In the rows, 128 means zero.
Known rows, with every step that occurs
gavak/figoz: [142 148 131 143 152 144 152 149 151  88 112 125 104 124 136 106 177 125
 147 146  85  97 121 115 127  86  96 121 128 114 116 166 115 117 127 141
 143 129  96 160 131 127 161 128 151 116]
liguvan/kefif/vobis: [117 148 121 148 177 160 140 155 140  92 130 104 109 114 139 126 197 124
 129 147  87 104 134 136 125  93  93 134 134 107 126 167 116 135 139 119
 124 126 102 159 144 123 166 129  99 135]
kefif/zovip/figoz: [ 99 131 122 132 133 139 148 142 134  77 107 131 102 109 160 113 174 142
 112 148  57  97 135 105 126 100  91 128 131 114 109 195 130 114 134 122
 154 109 117 171 137 126 142 126 145 135]
zovip/kefif/gavak/figoz: [144 161 138 146 139 147 173 130 154 109 127 133  99 138 111 112 174 132
 140 145  73 112 104  79 164  89 134 129 130 109 112 181 135  94 125 124
 148 113 104 135 131 132 152 129 186  96]
zovip/kefif: [119 142 136 144 142 155 138 144 157 106 107 137 122 125 128 115 181 138
 133 148  91 100 110  98 156  92 149 128 134 104 114 142 143 132 137 117
 156 126 121 145 136 125 149 128 152 102]
nitat/figoz/gavak/kefif/vobis: [120 146 113 156 161 142  96 165 111  71 102 121  77 111 162 122 201 135
 127 146  82  87 113 147 155  56 162 128 139 107 116 219 107 131 147 117
 149 165  87 173 132 117 123 133 106 149]
giti/figoz/gavak/kefif: [113 140 126 134 144 143 126 159 114  74  96 108 113 102 145 117 165 141
 148 143  89  77  99 123 147  45 163 131 131 103 118 138 120 119 138 116
 185 137  90 168 124 127 141 130 131 138]
vobis/figoz/gavak/kefif/zake: [120 137 122 149 109 156 108 151 103  75  74 121 131  98 165 116 172 156
 126 150  72  72 112 123 152  45 152 134 132  98 120 181 116 104 138 112
 155 117  89 138 138 123 115 133 145 136]
liguvan/kefif/vobis/figoz/nitat: [146 139 117 146 179 149  89 159 155  85 112  83  99 102 142 140 178 127
 113 149 104  96 141 118 123  97  97 141 132  99 130 225 124 141 130 127
 138 124 102 175 147 137 158 129  83 147]
gavak/kefif/zovip/figoz/vobis: [ 96 137 126 122 130 124 144 139 114  59  99 108 111 114 156 105 155 154
 119 150  54  90 150 136 143  93 122 122 136 110 112 246 125 110 134 107
 152 110  94 183 133 116 124 129 147 152]
zovip/figoz/vobis/kefif: [ 98 146 138 127 108 137 146 148 146  94 129 109  97 124 126 115 185 125
 111 146  82  96 132 103 126  89 123 127 133 106 119 236 147 116 127 133
 157 124 130 162 116 126 172 129 125 116]
zake/kefif/vobis/figoz: [143 139 126 140 162 146  80 149 138  78  92 104 128  80 160 123 197 128
 118 147  81 106 132 163 137  85  95 130 133 106 125 180 126 141 127 144
 172 145 105 172 151 128 124 125  89 135]
vobis/kefif/zovip/figoz/gavak: [ 80 124 121 138 121 129 154 154 121  81  97 130  85 127 169 114 212 134
  96 148  52  87 101  83 133  69 131 147 128 111 113 221 142 102 148 125
 164 112 116 170 119 131 163 130 119 129]
giti/figoz: [126 145 129 128 142 148 133 149 152  92 130 117 120 105 135 115 155 129
 152 140 103  95 118 103 131  85 122 120 130 109 116 108 125 131 132 136
 187 124 115 173 131 129 154 128 140 123]
figoz/vobis: [122 146 135 124 145 158 132 142 146  88 110 106 101 120 134 101 161 131
 130 148  89  90 137 119 117  90 117 124 130 104 121 193 128 133 125 132
 139 118 113 170 134 119 147 128 143 117]
giti/figoz/vobis: [134 150 131 113 141 147 134 146 155  91 128  92 109 110 132 108 139 131
 147 142  97  87 128 115 129  84 130 118 128 105 123 160 128 128 129 141
 180 120 116 186 129 122 158 128 134 115]
nitat/figoz: [139 151 128 139 148 160 105 149 158  87 127 140  88 114 137 109 191 130
 133 148 104  93 126 110 133  96 124 125 137 112 111 163 111 138 133 136
 148 131 116 154 135 123 150 128 136 123]
liguvan/kefif/zovip/figoz/giti: [109 139 120 120 144 151 151 146 143  73 103  96  85 121 168 104 215 142
 103 150  72  89 147 110 132  90  84 151 139 110 122 214 129 106 123 117
 137  88  98 162 144 129 179 132  97 133]
zake/kefif/vobis/figoz/nitat: [155 129 122 146 178 152  77 154 152  77  97  99 107  80 159 137 190 127
 107 148 115 101 134 155 130  89 111 135 130 100 126 227 130 141 122 148
 171 144 102 181 145 133 131 126  92 149]
figoz/giti: [123 149 128 126 153 162 137 150 158  80 110 115  95 121 154  97 201 130
 125 146  99  90 133 119 125  75 125 143 141 104 116 157 129 127 112 128
 149 127 106 172 133 122 165 131 120 118]
figoz/gavak/kefif/zovip: [ 96 129 117 142 160 144 139 150 104  58  75 131 106 118 177 102 185 152
 122 150  61  84 108 121 142  64 153 143 132 106 115 176 115 114 150 102
 149 115  82 177 132 120 132 133 139 152]
vobis/figoz: [133 144 133 131 132 145  92 146 146  90  92 117 127  99 139 105 169 133
 123 148  80  96 136 103 128  83 101 126 134 103 118 152 127 139 127 133
 158 124 121 166 139 128 136 126 129 121]
gavak/kefif/vobis/figoz: [120 149 125 139 156 127  92 155 122  72  87 102 141  89 152 122 171 140
 131 147  73 103 133 147 149  77 131 122 142 103 119 179 117 143 128 113
 157 152  95 192 141 119 111 130 114 151]
vobis/kefif/gavak/figoz/giti: [140 170 134 131 141 142 177 143 163  84 142 119  75 148 134  96 220 117
 130 144  92 113 115  86 139  61 137 149 139 108 116 190 130  86 112 129
 155 115 104 165 120 130 191 134 143 115]
giti/figoz/gavak: [118 135 124 130 144 151 129 157 137  90 106 109  96 110 146 115 165 130
 136 141  89  73  98  95 128  50 137 132 123 106 120 141 128 122 141 140
 180 128 104 168 124 130 159 128 126 118]
vobis/figoz/gavak/kefif: [118 138 127 135 133 142  84 155 105  70  59 109 122  99 145 106 180 145
 121 150  63  76 117 122 146  44 141 138 133  98 118 190 122 132 140 116
 158 135  93 160 134 128 117 131 118 138]
figoz/vobis/kefif/zovip: [109 139 126 121 150 137 161 139 146  78 113 122 108 143 164  98 184 135
 123 149  71 104 128 103 125  91 146 135 132 107 119 195 134 120 135 120
 151  97 115 206 128 115 164 129 120 132]
liguvan/kefif/vobis/figoz/giti: [138 149 119 129 164 146  96 156 155  80  98  72 102 107 157 112 210 128
 115 147  78  94 149 134 132  70  96 146 143  99 131 203 125 135 121 127
 137 127  99 184 152 125 164 134  59 127]
zake/kefif: [134 141 136 143 162 175 126 145 144  83 105 132 118  98 142 110 203 130
 129 148 100 101 130 150 132  87 107 137 130 108 124 146 126 130 125 136
 163 123 110 141 142 128 148 125 132 128]
vobis/kefif: [107 148 135 143 141 154 153 151 152  93 128 139 118 128 135 111 205 123
 130 146 100 109 113 103 129  90 141 138 136 108 118 137 134 131 135 125
 157 128 124 163 118 125 178 127 130 125]
zake/kefif/zovip/figoz/vobis: [118 127 128 122 145 148 133 137 130  68 101 106 104 101 164 106 180 142
 105 149  67  93 144 148 133  94  88 131 127 112 120 252 135 113 126 140
 167  99 102 169 141 126 136 127 127 133]
giti/figoz/nitat: [140 134 125 132 155 157 125 152 168  90 137 113 100 108 133 130 148 131
 141 142 134  88 115  97 124  89 143 128 128 104 121 150 127 130 125 140
 182 127 110 181 124 134 164 127 137 134]

Rows
[145 152 130 134 145 142 149 144 153  84 109 103  86 131 134  98 159 127
 144 147  86  92 131 125 124  76  98 117 126 109 122 215 120 115 122 143
 142 124  96 171 130 121 164 128 147 109]
gavak/figoz/vobis
[166 163 141 130 150 163 149 127 142  83 121 104  83 113 120 100 178 124
 135 147  79 104 128 142 139  74 101 129 124 109 125 229 121  95 114 147
 150 101  91 147 138 132 151 127 158 120]
zake/kefif/gavak/figoz/vobis
[109 161 142 140 137 159 159 137 150  97 149 139 108 132 114 114 197 123
 124 143  84 114 118  75 132  94 148 145 136 107 118 147 133 111 132 117
 151 105 129 150 123 130 168 131 157 129]
vobis/kefif/gavak
[120 130 122 147 136 133  99 157 133 101  70 100 110 110 151 127 185 137
 109 147  65  87  96 100 161  54 144 142 131  99 119 217 148 134 142 128
 159 151 108 170 139 127 126 130  94 102]
zovip/kefif/vobis/figoz/gavak
[ 92 135 123 136 134 128 143 142 113  64 100 132 122 105 163 113 175 151
 122 150  61  98 132 122 148  95 121 126 138 113 108 191 122 111 138 102
 155 118  99 170 135 123 123 129 154 156]
gavak/kefif/zovip/figoz
[138 150 127 150 124 151 188 142 155  93 137 125 107 139 156 108 181 129
 150 147  89  99 115 114 137  73 131 120 128 106 119 209 124  87 122 141
 149 106 102 163 124 119 176 133 154 107]
gavak/figoz/vobis/kefif/zake
[138 152 129 139 123 164 142 143 160  93 153 142  87 131 154 113 192 132
 134 148 110  92 127 116 148  89 163 127 136 105 113 206 119 113 127 135
 154 110 120 159 125 114 162 134 140 118]
nitat/figoz/vobis/kefif/zake
[149 155 122 128 149 160 108 151 172  81 124 123  68 123 153  97 214 128
 127 148 108  89 134 118 139  80 137 135 145 108 113 186 116 133 121 133
 148 132 112 170 137 121 164 132 118 121]
nitat/figoz/giti
[ 96 137 120 119 141 127 140 146 124  56  95 115 102 114 179 100 200 154
 115 149  68  95 144 131 147  79 132 139 146 110 113 212 128 108 120 101
 160 117  89 182 133 119 135 134 129 152]
gavak/kefif/zovip/figoz/giti
[ 94 139 118 152 165 142 129 164 102  70  93 109  98 112 159 124 193 137
 124 147  68  87 109 147 136  52 155 140 135 104 115 201 121 126 147 111
 143 159  81 179 129 117 128 130 118 151]
figoz/gavak/kefif/vobis
[108 146 128 155 122 167 175 146 151  97 147 152 129 125 157 121 199 133
 136 145 103 105 110 104 135  90 146 134 135 106 114 130 127 107 132 121
 154 108 118 145 127 122 169 130 149 124]
vobis/kefif/zake
[129 147 124 139 148 136  94 152 141  89  97 101 125  97 151 121 170 129
 122 146  69 102 137 126 128  84 102 125 135 105 120 176 125 143 134 133
 153 147 112 189 145 122 129 127 102 131]
kefif/vobis/figoz
[114 141 126 152 155 144 144 150 154 103 122 123 120 125 141 131 185 130
 133 146  79 105 112 117 158  94 148 127 136 105 115 168 143 136 140 119
 148 146 113 168 142 118 140 127 126 110]
zovip/kefif/vobis
[ 88 123 119 136 125 143 140 150 111  77  88 120  78 116 169 112 183 143
  96 150  48  78 114  94 123  71 104 138 126 111 112 225 131 105 145 130
 147 114 105 164 129 129 141 130 130 129]
kefif/zovip/figoz/gavak
[112 164 142 123 131 159 163 132 148  96 143 115  90 134 112 104 181 124
 121 146  80 108 127  88 130  86 154 140 134 102 122 201 136 109 124 121
 147  98 126 164 121 125 169 132 155 121]
figoz/vobis/kefif/gavak
[143 165 136 142 147 153 164 130 145  94 134 125  92 126 118 106 170 125
 141 146  71 110 120  93 131  83 102 126 128 112 114 176 116  96 124 136
 141 110 101 148 131 132 157 129 178 120]
kefif/gavak/figoz
[150 169 130 128 151 155 164 137 158  86 125 110  74 133 135  93 194 126
 132 146  77 102 133  99 134  67 113 137 136 109 116 194 120  91 108 132
 141 111  90 159 132 131 167 133 155 114]
kefif/gavak/figoz/giti
[102 133 123 134 144 148 147 141 132  81 114 116  99 113 152 115 192 141
 113 149  66  93 138 106 129 108  71 133 131 113 120 194 123 113 138 115
 132  91 106 147 143 132 161 129 122 139]
liguvan/kefif/zovip/figoz
[121 148 125 153 145 191 160 146 143  95 139 130 119 115 147 121 189 140
 140 149  94  94 134 123 131  91 100 134 132 105 125 139 112 106 131 116
 124  86 102 116 146 127 162 130 142 125]
liguvan/kefif/zake
[139 151 128 118 132 151  91 148 160  79  85  99 109 107 154  93 191 134
 116 149  90  90 139 113 129  69 114 140 140 101 121 171 132 134 115 131
 157 125 113 179 143 125 148 133 105 115]
vobis/figoz/giti
[101 140 130 146 150 155 130 158 106  73  91 124 105 116 147 108 191 143
 126 150  79  79 108 132 141  51 151 142 133 103 117 176 121 124 143 110
 147 132  87 153 128 124 135 131 142 138]
figoz/gavak/kefif
[ 87 133 126 135 127 128 166 142 140  81 116 141 109 125 162 114 201 135
 111 148  67 109 120  92 133 105 119 135 135 114 111 187 139 112 138 122
 165 109 125 175 122 127 166 128 128 135]
vobis/kefif/zovip/figoz
[134 149 119 124 154 133  93 155 157  80  91  86 105 105 169 108 196 128
 116 146  79  94 145 129 129  74 116 139 143 100 121 197 132 138 119 135
 157 145 103 200 141 119 144 131  76 125]
kefif/vobis/figoz/giti
[112 125 125 137 147 152 135 137 130  72 103 131 115  95 171 115 198 141
 109 148  70 101 129 141 136 102  86 134 130 115 115 199 132 112 132 138
 170 106 107 156 145 129 141 127 133 142]
zake/kefif/zovip/figoz
[109 145 127 124 120 150 135 152 152  86 114 109  83 111 145 107 201 133
 109 146  86  90 140 116 125  78 105 137 140 108 114 206 139 116 110 134
 160 131 110 159 132 126 161 130 125 116]
zovip/figoz/giti
[105 115 122 141 139 155 129 146 113  70  78 123  91  95 176 114 209 140
  96 149  67  83 112 135 135  68  96 145 124 112 120 230 135 103 137 139
 171 111  96 144 139 134 141 128 117 137]
zake/kefif/zovip/figoz/gavak
[ 85 134 119 149 137 128 128 166  93  73 102 104  97 102 154 132 191 137
 107 146  58  82 118 142 140  57 135 132 135 106 117 248 128 114 141 114
 150 159  84 161 127 124 124 130 119 149]
zovip/figoz/gavak/kefif/vobis
[101 135 126 136 152 141 162 147 148  83 118 147 114 132 168 105 202 134
 126 148  76 111 112  95 129  97 140 141 135 111 113 139 131 124 139 116
 153 106 117 191 127 123 168 130 125 136]
vobis/kefif/zovip
[119 133 116 141 145 136  89 163 124  84  73  92 101  99 159 120 182 131
 108 147  56  82 117 114 131  54 115 137 129 100 119 213 129 134 139 138
 150 150 103 187 137 126 130 131  92 126]
kefif/vobis/figoz/gavak
[128 144 124 124 149 136 132 140 158  78 127 131  81 141 165  97 194 130
 127 150  89 100 124 100 140  98 154 130 138 110 115 218 121 124 134 128
 159 103 120 202 123 116 163 132 113 132]
nitat/figoz/vobis/kefif/zovip
[124 136 127 136 129 150  83 153 127  87  62 107 105 105 146 106 179 136
 109 150  69  74 111  98 125  51 117 138 127 100 120 189 130 132 135 136
 153 127 111 157 139 131 138 130 118 117]
vobis/figoz/gavak
[136 153 134 134 142 135 164 148 154  89 121 110  90 145 135 100 187 117
 143 147  89 101 119 110 133  76 125 123 128 107 123 209 131 113 123 142
 154 125 107 182 119 121 184 129 134 111]
gavak/figoz/vobis/kefif
[125 148 127 128 113 153 167 144 158  93 153 116 121 122 154 120 161 133
 155 139 102  93 115 104 139  80 162 122 131 103 121 149 133 100 130 138
 188 103 119 175 120 119 171 130 137 116]
giti/figoz/vobis/kefif/zake
[149 154 123 132 158 143 152 153 162  80 106 111  82 133 154  92 200 125
 139 147  86  95 126 121 130  68 102 134 135 109 116 183 123 112 113 139
 151 130  90 173 135 125 176 130 131 111]
gavak/figoz/giti
[119 156 141 143 134 162 150 129 149 109 138 137 110 127 107 117 174 140
 128 145  77 105 117  76 159  99 153 135 135 104 114 155 141 111 128 110
 147 109 125 128 139 130 139 129 179 104]
zovip/kefif/gavak
[160 156 130 150 172 169 154 141 156  92 148 108  66 132 105 124 178 122
 131 149 110 104 125  92 127  92  99 141 125 106 128 224 113  91 118 125
 118  91  89 137 130 145 184 131 161 134]
liguvan/kefif/gavak/figoz/nitat
[173 148 134 149 172 170 142 136 155  82 132 123  71 110 122 121 185 123
 126 147 113 107 117 124 135  86 110 142 124 108 124 223 121  94 114 147
 156 111  86 136 134 144 163 127 171 136]
zake/kefif/gavak/figoz/nitat
[127 129 127 138 175 165 142 138 138  69  92 137 117 106 177 105 199 141
 125 149  80 105 126 142 132  99 106 139 129 112 116 149 122 125 137 133
 163 103 105 167 149 124 141 126 128 140]
zake/kefif/zovip
[128 141 124 148 182 164 124 151 139  79 118 117 116  95 158 125 206 125
 128 146  87 111 128 172 132  88 106 134 132 110 122 168 127 135 134 141
 159 148  98 168 146 122 142 126 105 136]
zake/kefif/vobis
[143 154 130 128 140 157 106 145 158  87 124 116  74 123 136 101 169 130
 129 148  99  88 137 116 133  88 129 120 135 109 117 215 115 138 123 140
 144 126 119 168 137 119 145 129 136 116]
nitat/figoz/vobis
[132 141 122 144 144 162 101 156 139  88 107 132  64 118 147 108 200 130
 117 149  88  75 108 102 134  63 131 137 131 109 114 200 115 130 141 138
 144 136 106 147 131 127 149 131 128 116]
nitat/figoz/gavak
